(in the rows, 128 means zero)
Known rows, with every step that occurs
J -> K -> B -> S: [133 132  86 173 143 200 186  85 149 115 104 141  76 118  86 150 133 107
 119 140  90 123 110 151  99  89 128 104 132  91 157 102 124 202]
R -> V -> Q -> P: [151 104 142 127 181 146 102 180 107 197 147  78 147 110 152 108  57 137
 153 117 162 113 116 141 148 141 152 164 116 165 105 107 135 142]
S -> B -> Y -> C -> R -> V -> A: [161 168 122 167 170 132 131  77 109 162  85 128 171 116 170  92 150  66
 126  95  73  89  88  93 139 179 120 158 110 188 137 127 126 132]
J -> K -> B -> Y -> C -> R -> P: [122 124  81 101 153 182 134  69 120 153  91 155 103 112 141 147 158 114
 135 129  56 103  93 132  92 101 108 116 123 145 183 147 101 153]
S -> B: [157 167 160 179 141 160 153 103 153 135 163 140 176 122 101 131 125  78
 108 126 143  74  95 102 121 131 148 108 131 110 122  86 139 133]
Q -> V -> R -> C -> Y -> B -> K: [147  92 113 131 160 159 112 143  97 172 103  84 140 150  92 118  22 170
 173 128 126 145 214 116 116 204 125 131 138 131 101 152 122 110]
S -> B -> Y: [155 171 133 197 144 137 153  63 155 123 112 122 165 118 114 127 136  45
 110 113 121  83  99 109 108 125 108 127 139 130 122  99 127 137]
J -> K -> B: [132 122 104 132 144 205 174  91 138 148 130 164 110 102  88 154  96 114
 133 129  80  95  97 137 100  81 126 102 113  94 160 113 114 171]
Y -> B: [150 126 127 142 115 177 162 113  95 143 161 154 132 133 102 125 122  90
 132 140 140 114 138 128 139  87  94 100 125  71  80 133 123 136]
Y -> C -> R -> P -> X: [117 129 149  95 102 103  94 129 104 141 133 183 135 135 150 149 182 130
 118 135 112 104 102 111 166 163 131 123 116 146 143 141 139  96]
Y -> C -> R -> V: [136 121 125  76 125 111 104 117 103 169 127 157 152 138 170 102 112 128
 152 115  82 123 107  98 182 189 124 149 107 134 115 130 144 120]
C -> Y: [115 130 139 127  77  79  62 102 116  93 144 114 134  96  73 113  55 129
 135  99 120 122 117 139 147  59 101 121 135  98  81 109 143  99]
R -> V -> Q: [164 106 147 122 160 110 122 170 100 173 149 100 157 102 177  96  13 125
 151 110 150 122 116 130 175 170 135 172 100 126  94 130 143 128]
V -> Q: [157 121 153 123 106 148 125 132 118 148 154 102 144  95 161 144  89  92
 159 116 177 131 146 141 176 139 105 120 111 149 108 142 151 110]
J -> K -> B -> Y: [132 124  80 148 145 182 174  58 139 140  88 151 100  98 101 151 106  88
 133 120  59  99  95 147  89  75  96 116 119 107 163 121 108 171]
P -> R -> C -> Y -> B: [136 129 131  50  83  79 158 166  93  79 149 110 114 171 105 127  96 156
 118 119 128 198 140 154 101 174 123 112 137  89 108 144 134  97]
X -> P -> R -> V: [122 126 101 114 141  66 124 176 207  84 119 132 118 140 129 105 132 145
 109 152 108 160 144 159 115 135 168 135 125 119 125 100 142 157]
K -> B -> Y -> C -> R: [102 122  94 121 130 112 174  58  90 135 109 145 104 131 140 106 163  90
 162 111 105 121 118 122 167 106  68 129 149 140 146 186 100 129]
K -> B -> Y -> C -> R -> P -> Q -> V: [ 91 114 105 119 174 137 177 102  87 135 123 133 111 150 166  96 179 151
 151 123 130 107 118 110 140 120  99 138 157 135 182 202  78 120]
X -> P -> Q -> V -> R -> C -> Y -> B: [ 92 135 147 120 109 134 131 165 154  95 127 126 125 160 139  81 157 170
 133 151 126 174 200 109  98 107 161 121 120  89 114 126 112 122]
B -> Y -> C -> R -> P -> Q -> V: [120 121 107 115 138 123 114  88 124 130  82 129 132 138 188 118 178 128
 139 119 102 124 130 109 127 157  94 153 136 158 156 159 112 106]
J -> K -> B -> Y -> C: [136 123  86 125 136 195 199  40 129 143  76 165  96 109 118 144 128  73
 140 118  27 103 102 136 105  93  85 116 122 117 167 125 105 169]
K -> B -> Y: [112 117  95 155 146 110 187  76 107 118 124 127 100 113 110 117 119  91
 145 114 130 112 117 138 151  61  76 129 158 117 136 168  98 142]
Y -> C -> R -> P: [128 121 135  62 113 125  78 120 110 147 149 161 140 130 172 140 173 136
 133 138 109 118 120 107 162 162 128 113 129 163 139 140 137 103]
Q -> V: [148  88 102 151 183 163 115 134 135 161 134 119 149 120  86 119  46 140
 165 120 146  75 155 115 150 144 134 135 137 101 116 106 134 143]
X -> P -> Q -> V: [ 98 131 127 157 129 146 138 147 206  87 126 152 132 134 129 100 171 153
 121 154 128 131 162 117 116  86 164 127 118  89 134  93 120 151]
B -> Y: [139 126  98 156 114  91 130  67 145 108  86 119 119  97 120 142 107  67
 128 108 110 125 127 141 138  88  70 144 139 138 103 117 132 137]
S -> B -> Y -> C -> R -> V -> Q -> P: [154 169 137 163 170 169 118  82 123 189  95  99 174 142 173 102 171  58
 143 108 116  91 102 104 110 176 121 147 125 196 138 121 121 128]
P -> X: [120 135 161 199  84  82 156 137 128 109 113 191 122 118  57 165 104  99
  96 121 133  88  84 141 160 112 122 138 108  69 117 102 149 123]
X -> P -> R: [114 134 103 117 103  86 130 151 220  66 123 140 107 134 114 134 181 125
 107 156 116 162 162 165 114 112 150 104 132 130 131 102 146 147]
P -> Q: [110 138 178 142  73 139 187 134 156  93 158 154 141 130 140 136 147 149
 101 131 154 142 101 120 132 102 134 125 110  78 141 118 133 119]
J -> K: [156 126 112 127 117 196 124  91 170 143 109 159 128  92  94 173  83 103
 120 128  65 104 100 137  94 104 131 110  94 105 136  72 143 164]
P -> Q -> V -> R -> C -> Y -> B: [115 119 174 126 114 160 166 170  98 128 150 106 145 166 137  97  98 196
 145 122 160 158 168  98 106 168 144 134 118  72 131 158 115  96]

Rows
[ 95 139 158 107 111 113  50 180 130 129 181 136 151 126 163 146 181 206
 106 147 196 137  93 110 112 122 168 124 112 139 153 147 134  91]
C -> R -> P -> Q
[117 128 123  78 120 146 127 174 110 129 145  86 101 175  64 147 165 163
 123 131 149 167 139 162  66 116 148 100 158 149 122 110 120 128]
Q -> P -> R -> C -> Y -> B
[139 121 149 133 134 191 102 145 128 184 150  78 130 103 130 160 143 111
 159 126 189 121 150 152 139 101 126 111 129 195 122 117 138 128]
V -> Q -> P
[134 128 144  53  80  62  99 135  81  88 151 115 129 121 104 120  33 143
 129 100 108 170 130 118 134 117 134 134 136 101  75 101 130  96]
R -> C -> Y
[ 93 149 146 145  79 120 144 137 211  64 132 165 123 123 140 117 200 131
  96 157 122 156 144 125 117  55 154 117 112  96 124  93 126 145]
X -> P -> Q
[125 122 168 156 127  83 108 181 121 109 155 172 122 109  97 172 126 144
  69 144 160  76  86 142 137  99 156 128 133 113 141 114 131 112]
R -> P -> X
[115 142  89  95  84  90 132 140 172  55  90 131 100 159 104 118 156 140
 106 160  81 220 179 166  77 128 134 100 131 117 100 120 123 132]
X -> P -> R -> C -> Y -> B -> K
[121 112 175 119 126 150 185 183 138 134 147 112 147 155 154 126  95 193
 136 125 163 154 161  92 119 196 168 143 114  99 154 138 126 111]
P -> Q -> V -> R -> C
[109 125 105 192 140 127 203 108 117  89 145 120  71 139  89 121 154 118
 127 138 172 137 131 145 163  84 114 113 175  93 130 142 119 181]
K -> B -> S
[123 105 162 122 166 153 124 192 137 117 182 126 144 128 153 134 134 203
 100 149 184  93 119 116 110 121 170 129 142 111 164 126 114 113]
R -> P -> Q -> V
[136  87 145 164 191 130  95 193 129 170 138 117 135 127  97 153  72 175
 139 138 178  68 174 120 140 191 165 141 140 143 153 140 139 114]
Q -> V -> R -> P -> X
[129 128  98  95 116  93  90  70 123 124  87 134 121 119 181 132 173  90
 135 119  89 128 125 124 145 138  78 143 140 181 132 149 123 109]
B -> Y -> C -> R -> P
[128 132  94 115  98  98 114  46 125 131  68 140 123 122 163 128 159  67
 150 108  74 136 125 119 155 139  59 144 128 162 116 142 135 118]
B -> Y -> C -> R
[118 137 112 111 118 141 138 169 121 104 127  71  74 186  61 145 193 157
 113 140 162 190 149 171  66 122 152 103 174 146 119 100 125 151]
Q -> P -> R -> C -> Y -> B -> S
[161 172 138 170 135 150 180  39 145 125  97 144 162 134 139 121 162  23
 117 112  81  85 102 100 123 148  95 126 140 139 128 105 128 133]
S -> B -> Y -> C
[132 107 110 130 181 145 122 199 139 166 126  82 110 124  88 142 146 180
 116 121 139 124 115 169 106 138 178 135 130 207 155 100 135 159]
Q -> P -> R -> V -> A
[118 124 182 109 121 129 132 182 141  90 190 139 135 116 162 150 160 187
  76 150 182 120 100 124 109  94 162 120 135 114 159 126 119 110]
R -> P -> Q
[ 89 131 146 116 106 105 113 168 178  82 121 120 128 144 138  92 138 180
 130 143 117 171 192 110 106 116 179 132 120 107 125 111 121 120]
X -> P -> Q -> V -> R -> C -> Y
[162 170 139 159 156 142 134  72 116 168  97 114 184 137 191  91 138  48
 143 103 104 102  99  93 131 199 107 154 115 165 129 137 129 117]
S -> B -> Y -> C -> R -> V -> Q
[136 138 134 114 112 162 131 169  93 126 131  44  91 166 127 136 180 135
 146 133 195 200 174 177 100 144 123 105 150 171 112 146 135 128]
V -> Q -> P -> R -> C -> Y -> B -> S
[137 122 150  96  76 107 118 134  91 132 117  96 123 141 114 143  56 146
 141 130 118 199 191 128 119 177 119 117 128 143  86 158 133  93]
V -> R -> C -> Y -> B -> K
[102 123 144 114 152 132  44 189 130 148 172 122 158 133 156 135 158 224
 125 144 203 116 108 102 107 139 174 131 120 135 159 148 129  97]
C -> R -> P -> Q -> V
[148 139 109 202 118 171 178 105 110 101 132 129  86 155 100 123 169  85
 116 152 160 152 156 146 139 101  95 104 146  65  75 125 134 177]
Y -> B -> S
[139 140 127  97  85  91 133 129  62  73 136 108 102 151 103 105  83 125
 119 119 121 195 151 128 124 116 117 124 147  74  57 114 126 125]
R -> C -> Y -> B -> S
[133 119 111 128 162  89  35 172  87 184 130 115 154  88 151 102  77 181
 143 102 131 127  98 115 171 157 161 169  78 176 113 138 148 123]
C -> R -> V -> A
[130 127 111 108 140  79 124 182 193  98 123 113 124 132 160 104 129 133
 125 150 125 168 157 166 129 156 160 137 115 139 123 121 143 147]
X -> P -> R -> V -> Q
[114 115 101 126 136 123 215  52  94 117 110 146  96 128 134 108 143  71
 149 111  86 111 121 129 169  90  61 126 160 128 143 174  96 136]
K -> B -> Y -> C
[147 124 103 120 102 106 166  39 132 110  68 144 113 119 152 130 138  43
 135 107  56 123 133 130 161 124  55 140 140 147 114 126 129 132]
B -> Y -> C
[113 125 131  95 136 100  12 166 123 148 179 127 148 109 139 154 144 180
 124 142 186 118 110 118 128 121 157 121 126 161 131 139 143  99]
C -> R -> P
[125 122 118 121 149  84  42 159 113 173 146 123 163 119 134 106  63 168
 144 116 149 122  94 110 151 160 154 163  97 125 103 129 152 118]
C -> R -> V
[124 115 188 149 118  81 105 191 133 134 150 137 122 114 118 186 123 153
  98 145 176 102 145 139 143 162 159 123 132 156 150 146 150  97]
V -> R -> P -> X
[100 136 147 141 120  74  31 180 117 138 155 159 140 116 112 163 153 171
 105 140 186 103  88 125 135 126 161 130 112 136 139 139 145  93]
C -> R -> P -> X
